Each row comes from the steps of one walk. Every step used is in the known rows, and no mark comes twice. Write the walk behind each row, first mark first.
In the rows, 128 means zero.
Known rows:
nided -> nado: [137 129 121 115 158 121  93 129  79  98 185 156 163 158 153  82 123 128
 123 120 112 120 102 174 128 138 142 174 106  74 123 113 121 132  98 181
 104 138  93]
megu -> pagolo -> madasap -> nimu: [176 106 119 111 169 144  85 112 129 101 186 158 146 151 149  96 184 103
 101 168 116 125 128 130  97 173 191 153  96  84 127 115 176 171 122 157
 127 155  89]
lozuv -> mogo -> madasap -> pagolo: [166 112  97 114 129 155 104 100 128 122 174 160 153 167 140 126 143  92
 124 170 133 114 109 157 113 157 184 177  95 109  98 136 161 163 111 146
 115 177  83]
pegig -> mogo -> madasap -> pagolo -> megu -> guzuf -> segit -> nided: [135 115 104  98 140 173 124 135 130 127 158 142  78 172 135 146 156  81
 109 127 100 150 109 116  92 134 145 143 131  89  99 125 208 199 111  94
  77 147  33]
dorog -> segit: [160 112 129 102 146 148  87 123  83 101 176 136 158 151 176 124 141 115
 116 162 113  87 123 143 123 155 176 155 110  95 106 132 137 148 109 170
  95 149  77]
megu -> pagolo: [164 133 127 109 132 158  78 112 106 103 169 155 139 154 157 112 156 110
 119 161 132 112 131 133 119 148 186 160 101 100 123 128 161 137 111 157
 127 153  88]
nado -> nided -> nimu -> madasap -> mogo: [188 129 111  83 107 171  90 145 150  67 135 142 152 159 173  85 199 119
 105 161 111  58 139 146 141 170 157 129 158 150 110 107 117  97 101 123
  70 136  99]
nado -> nided: [163 127 127 124 122 147  99 139 114  75 163 145 161 158 163  80 171 110
 115 160 127  92 137 163 150 135 160 166 130 113 123 130 117 117 119 135
 104 161  80]
zanis -> pagolo -> megu -> guzuf -> segit -> dorog: [115 138 113  71 181 163 102 167  83 101 189 131  87 143 155 145 135  96
 125 141 101 103 112 100 118 131 128 129 119  91 110 136 172 140 117 141
 114 162  38]
nimu -> nided -> segit -> guzuf: [166 131 124 106 166 168 116 127  83 129 164 122 169 144 165  61 136 123
  89 123 101  87 102 178 144  98 141 147 122 105 148 110 127 117 124 135
  95 137 114]
zanis -> pagolo -> pada: [167 103 114 106 142 142 105 117 123  78 178 162 140 141 162 105 129  98
 148 150 117  93 143 136 121 121 177 162  98  97 127 119 132 121 131 179
 130 165  89]
pagolo -> megu -> guzuf: [144 142 119  97 142 158  77 138  93  88 176 166 118 163 154 124 123  96
 107 125 118 110 113 117 127 163 168 136 125 100  84 114 139 187 112 160
 124 153  55]
guzuf -> segit -> nided -> nimu -> madasap -> pagolo -> megu: [165 106 129  90 151 224 120 151 123  75 164 133 101 183 138 123 172 150
 113 128  74  90 116 165 142 143 127 134 109 131 102 105 187 129  86 108
 110 157  71]
lozuv -> mogo -> madasap -> pagolo -> pada: [182  97  94 115 111 147 115  93 143 113 176 175 150 167 140 118 135  72
 131 154 112 113 120 151 105 147 190 186  87 104  94 132 158 165 124 148
 117 184  84]
mogo -> madasap -> pagolo -> megu -> guzuf -> segit -> dorog: [130 137  96  79 152 178 106 151 116 148 183 134  86 176 122 155 145  77
 115 132  89 119  99 113 103 153 150 150 120 101  91 132 183 178 122 110
 111 180  26]
zanis -> pagolo -> megu -> guzuf: [140 134 112  90 158 150  88 141 104  79 179 167 107 157 158 133 115  94
 129 135 120 120 121 103 136 147 168 123 115 101  99 121 140 172 118 166
 131 157  54]
nado -> nided -> segit: [161 127 143 117 132 150  98 153 107  85 169 140 151 148 158  64 167 129
 106 145 115  84 114 169 155 108 144 172 110 122 118 123 117 113 126 118
  83 154  76]
pegig -> mogo -> madasap -> nimu: [138 117 102  98 136 138 109 118 126 114 164 133 153 140 162 105 170  84
 113 175 132  99 138 129  96 158 164 181 144  81 114 107 159 173 133 136
  80 151  77]
nided -> segit -> guzuf: [149 136 135 108 153 160 104 122  81 106 161 135 154 122 151  75 142 139
 101 126 123  79  95 160 122 120 156 160  93  99 130 116 121 123 123 143
 103 152  98]
guzuf -> segit -> nided -> nimu: [154 110 152 106 159 199 106 135  94  91 159 107 133 138 163  88 185 163
 103 158 115  63 124 168 121 115 132 157  97 117 132 119 166  79 110 118
  98 150  92]
madasap -> mogo: [170 132 111  93 110 144  76 109 122 119 150 125 134 162 156 127 144 101
 123 153 134  72 128 132 101 165 190 121 137 111 108 119 126 144 114 175
  96 146  83]
nided -> nimu -> madasap -> mogo -> lozuv: [178 132 111  76 115 180  71 129 127  77 138 141 129 141 166 119 175 129
 119 145 115  41 133 131 103 181 172 110 148 136 110  90 125 130  97 158
  95 125 111]
lozuv -> mogo -> madasap: [158 127  92 115 144 151  81  97 102 102 173 151 166 135 157 111 151 113
 113 179 142  89 111 154  99 162 160 186 124 103 102 136 150 144 116 159
 100 153  83]
nimu -> madasap -> mogo -> pegig: [168 132  84  96 102 155  80 121 124  79 131 155 147 153 177 138 160 103
 123 127 120  68 120 135  96 167 170 107 175 114 109  96 127 151  89 173
  91 109  86]
pagolo -> megu -> guzuf -> segit: [141 137 124 100 146 156  82 154  77  91 170 143  93 157 154 129 135 115
 101 118 110  88  95 112 104 131 149 146 115  84  99 111 164 164 110 141
 104 156  41]
megu -> guzuf: [150 137 124 105 147 141  81 124  87  98 169 164 153 145 173 102 134 105
 102 135 142  97 108 136 119 138 178 151 116  92 114 114 133 151 108 163
 126 145  87]
pegig -> mogo: [143 118 128 107 135 152  95 133  98  92 159 162 150 128 163 103 159 101
 124 162 133 106 129 135 110 155 157 165 129  86 111 115 153 157 111 166
  90 140  92]
nided -> nimu -> madasap: [167 123 120  92 157 191  81 136 103  63 160 167 169 134 173  84 172 150
 108 156 117  59 120 161 136 166 146 164 126 127 111  95 135 105  95 157
 112 140 116]
pagolo -> zanis: [154 131 135 114 147 165  63 123  88  90 175 131 148 148 146  98 145  95
  98 168 134  99 123 166 153 160 165 169 128 111  79 118 100 163 103 169
 116 167  69]
zanis -> pagolo: [150 118 117 106 157 149  95 125 108  88 175 148 144 140 163 114 137 118
 140 165 136  94 132 142 133 132 171 153 106 102 130 123 133 120 119 177
 129 160  88]
zanis -> pagolo -> megu -> guzuf -> segit: [136 129 117  93 161 148  92 159  88  85 176 144  82 151 159 139 126 112
 120 127 114  95 104  98 113 116 148 134 103  85 113 117 166 150 116 146
 109 160  41]
nimu -> nided -> segit: [170 121 131 102 165 170  96 138  92 126 176 130 163 159 166  70 134 126
  99 136  99  84 107 178 149  99 139 156 128 115 129 101 136 125 120 145
  93 132 101]

Which walk is each row?
[170 109 123  81 212 169 108 139 121 152 204 127 156 156 152  72 184  90
  85 164  72 133 119 155 130 141 140 141 122 104 138 116 188 151 131 127
 102 133  97] | megu -> pagolo -> madasap -> nimu -> nided -> segit -> dorog
[152 124  99 107 143 144  98 106 122 115 174 119 161 156 156 106 156 103
 109 165 135  79 132 148 108 151 175 178 131  94 118 112 137 153 136 143
 113 164  73] | mogo -> madasap -> nimu
[164 117 142 115 131 172  86 126 116 109 175 140 134 180 128 111 138  76
 110 160 124 122 121 170 167 155 190 159  98 118  76 120 111 184  98 156
 134 194  70] | madasap -> pagolo -> zanis
[167 133 116  96 101 146  74 112 118 109 147 122 118 156 152 138 147 101
 132 144 131  65 137 124  90 163 195 110 140 111 115 112 120 160 116 173
 105 140  84] | madasap -> mogo -> lozuv
[160 107 131 107 158 159 104 104  89 103 176 116 162 158 178 121 146 122
 113 158 111 104 133 167 128 142 163 139 126 102 117 147 147 139 103 156
  98 132  74] | dorog -> segit -> nided
[168 121 128  90 127 189 114 193 130  61 156 168  99 187 156 102 182 112
  94 118  78  94 105 129 160 131 140 143 107 130  97 101 167 135  93  75
  91 172  59] | nado -> nided -> nimu -> madasap -> pagolo -> megu -> guzuf -> segit
[175 138  91  87 113 150  68 111 116  82 145 140 131 149 163 139 153 113
 125 133 124  56 123 136  88 169 175 113 172 110 120  98 121 157  89 177
 101 112  93] | nimu -> madasap -> mogo -> lozuv
[140 121 130 107 123 153  91 136  96  83 155 158 133 122 160 114 163 103
 132 155 127  98 138 129  99 150 160 152 132  86 120 107 146 172 112 163
  98 134  94] | pegig -> mogo -> lozuv
[127 131 128 112 177 118 112 131  59 105 179 132 139 154 168  86 131 137
  95  91 113 128  77 173 108  85 117 157 111  57 147 120 156 115  84 141
  90 112  79] | megu -> guzuf -> segit -> nided -> nado
[151 117 116 104 168 113 128 136  88 122 191 119 182 194 174  65 121  97
 102 119  91 120 120 190 157 106 133 157 131  70 145  94 133 138 105 160
  99 134 105] | madasap -> nimu -> nided -> nado
[180  85  98 106 209 145 113 133 133 108 192 138 166 157 168  85 158  97
 112 171 100 113 135 157 133 137 160 131 131  91 148 102 152 147 131 171
 119 144 103] | zanis -> pagolo -> madasap -> nimu -> nided
[147 125 133  75 181 164 127 148  92 148 194  91 172 166 169  75 148  94
  96 150  89  83 127 179 162 106 126 148 137 110 131 107 148 130 128 125
  98 145  94] | madasap -> nimu -> nided -> segit -> dorog
[159 118 127 104 121 177 101 138 127 103 177 155 109 197 123 137 127  94
 136 135  99 120 127 140 147 167 183 137  97 115  82 118 147 190 113 156
 136 188  56] | madasap -> pagolo -> megu
[170 114 121 101 153 149 118 126 104 120 177 109 177 183 179  86 141  91
  99 154 113  84 144 171 151 119 160 146 142  96 136 100 142 143 120 148
 117 152 100] | madasap -> nimu -> nided
[162 102 150  96 160 189 108 122 100  94 168 119 160 151 179 104 168 139
 107 172 101  90 142 162 144 155 156 138 102 128 109 136 148 113 109 134
  91 143  92] | dorog -> segit -> nided -> nimu
[164 120 148 113 126 177 101 157 124  69 157 146 160 150 167  63 194 127
 109 175 117  78 145 158 165 146 156 164 104 139 115 120 120  91 124 114
  98 173  97] | nado -> nided -> nimu
[141 113 128 109 175 122 114 115  73 104 190 126 170 169 172 101 125 129
 116 124  91 140 112 184 133 133 135 150 116  76 125 143 136 135  86 166
  81 115  80] | dorog -> segit -> nided -> nado
[179 100  92  97 168 141  71 115 150 107 167 153 124 136 144 126 161 106
 134 169 122 103 121 117  81 183 189 109 127 107 120 122 137 151 123 196
  99 139  85] | zanis -> pagolo -> madasap -> mogo
[132 133  94  80 151 169 111 142 102 138 188 143  94 170 131 158 143  69
 108 147  97 123  90 114 101 156 142 154 109  98  81 148 202 185 110 109
 101 182  33] | lozuv -> mogo -> madasap -> pagolo -> megu -> guzuf -> segit -> dorog
[185  92 104 113 193 151 102 127 120 116 189 136 178 163 164  75 166 100
  92 159  98 104 125 171 123 153 160 143 140  89 135  96 152 164 124 164
 113 138 104] | pagolo -> madasap -> nimu -> nided
[168 124 102  84 106 188  83 138 135  73 124 159 146 146 180 119 184 118
 117 140 111  54 130 131 111 179 164 105 152 141 102  86 130 125  97 152
  87 121 103] | nided -> nimu -> madasap -> mogo -> pegig
[162 139 139 111 138 166  58 114 101  98 173 138 131 155 143 105 156  84
  97 174 131 128 132 143 149 158 182 165 111 114  89 129 130 164 101 155
 124 168  68] | megu -> pagolo -> zanis
[166 122 102  96 135 182  96 133 123  79 175 174 124 190 133 139 133 107
 130 124  94 110 114 151 145 175 164 141 130 114  86 106 151 186  89 161
 133 162  67] | nimu -> madasap -> pagolo -> megu
[159 129 108 104  90 151  85 122 125 105 133 139 131 160 166 138 155  90
 128 138 128  79 133 124  98 159 187 104 144 115 108 109 125 156 115 167
  97 138  78] | madasap -> mogo -> pegig
[158 137 138 119 134 150 120 141 100  87 155 132 161 134 155  54 166 125
  96 133 117  87 108 167 148 105 146 166 105 111 137 130 109 106 129 107
  85 159  89] | nado -> nided -> segit -> guzuf
[170  98  88 107 146 147  80 129 154  93 150 167 122 135 154 137 171  94
 140 155 115 109 125 111  77 179 186  90 133 109 120 112 137 159 124 188
  98 129  80] | zanis -> pagolo -> madasap -> mogo -> pegig
[177 103  95  99 158 143  68 118 149  97 163 151 107 130 141 136 163 107
 144 161 119  96 130 112  69 182 192  96 129 106 129 117 131 165 124 194
 106 132  87] | zanis -> pagolo -> madasap -> mogo -> lozuv
[133 120 128 121 172 133 115 127  66 102 181 113 142 156 154  86 141 154
 113 111 102 113  95 191 110  94 109 169 112  64 149 126 155  98  90 148
  87 121  79] | guzuf -> segit -> nided -> nado
[177 126 115  80 127 194  88 110 133  76 137 121 136 148 167 116 181 135
 113 143 113  59 143 156 108 168 158  94 163 143 121 102 132 120  88 144
  98 107 109] | segit -> nided -> nimu -> madasap -> mogo -> lozuv
[181 112 119  69 132 184  93 112 121  85 143 113 136 152 185 137 177 131
 113 150  91  62 143 142 107 176 162  87 158 139 113 117 140 133  85 141
  70 102  96] | dorog -> segit -> nided -> nimu -> madasap -> mogo -> lozuv
[173 108 139  99 157 218 100 123 129  77 165 139 152 171 143  89 173 110
  92 158 107 117 127 199 186 162 152 145 121 151  80 109 123 142  75 128
 126 160  96] | segit -> nided -> nimu -> madasap -> pagolo -> zanis
[184 109 128 102 121 186 119 158 149  65 155 173 163 176 158  75 192 118
 113 153 103  91 132 174 180 148 159 158 110 145 114 106 134 105  96 107
 109 172 106] | nado -> nided -> nimu -> madasap -> pagolo
[152 118  83 107 171 104 126 112  95 130 193 124 193 182 172  74 126  89
  94 143  99 126 109 188 134 122 124 181 138  72 131 112 152 146 106 145
  78 132  99] | lozuv -> mogo -> madasap -> nimu -> nided -> nado
[155 122 108 113 172 130 107 136  81 121 184 143 180 180 166  68 118 113
 112 118  91 128 108 191 151 115 128 162 137  82 140 105 127 123  98 174
  98 122 107] | nimu -> nided -> nado
[153 110 109  90 158 151 121 137 123 146 168 117 158 152 170  74 161  91
  94 155  99 100 124 153 121 108 133 175 152  94 127  91 165 163 139 110
  50 128  89] | pegig -> mogo -> madasap -> nimu -> nided -> segit
[176 107  95 113 131 154  71 125 142 101 146 165 134 140 150 127 179  99
 121 145 113  99 118 125  70 195 187 101 143 106 106 106 135 175 118 183
  92 125  81] | pagolo -> madasap -> mogo -> pegig
[162 122 109 115 136 174  78 111 135 127 173 136 134 175 117 117 147  72
 107 169 126 124 117 164 146 166 190 176 117 124  74 122 111 185 113 143
 121 192  58] | mogo -> madasap -> pagolo -> zanis
[167 116 112  89 119 198 104 135 123  76 120 118 124 145 182 122 198 144
 105 130 102  47 123 149  94 135 131 100 156 130 128  97 163  92  87 117
  68 106  88] | guzuf -> segit -> nided -> nimu -> madasap -> mogo -> pegig
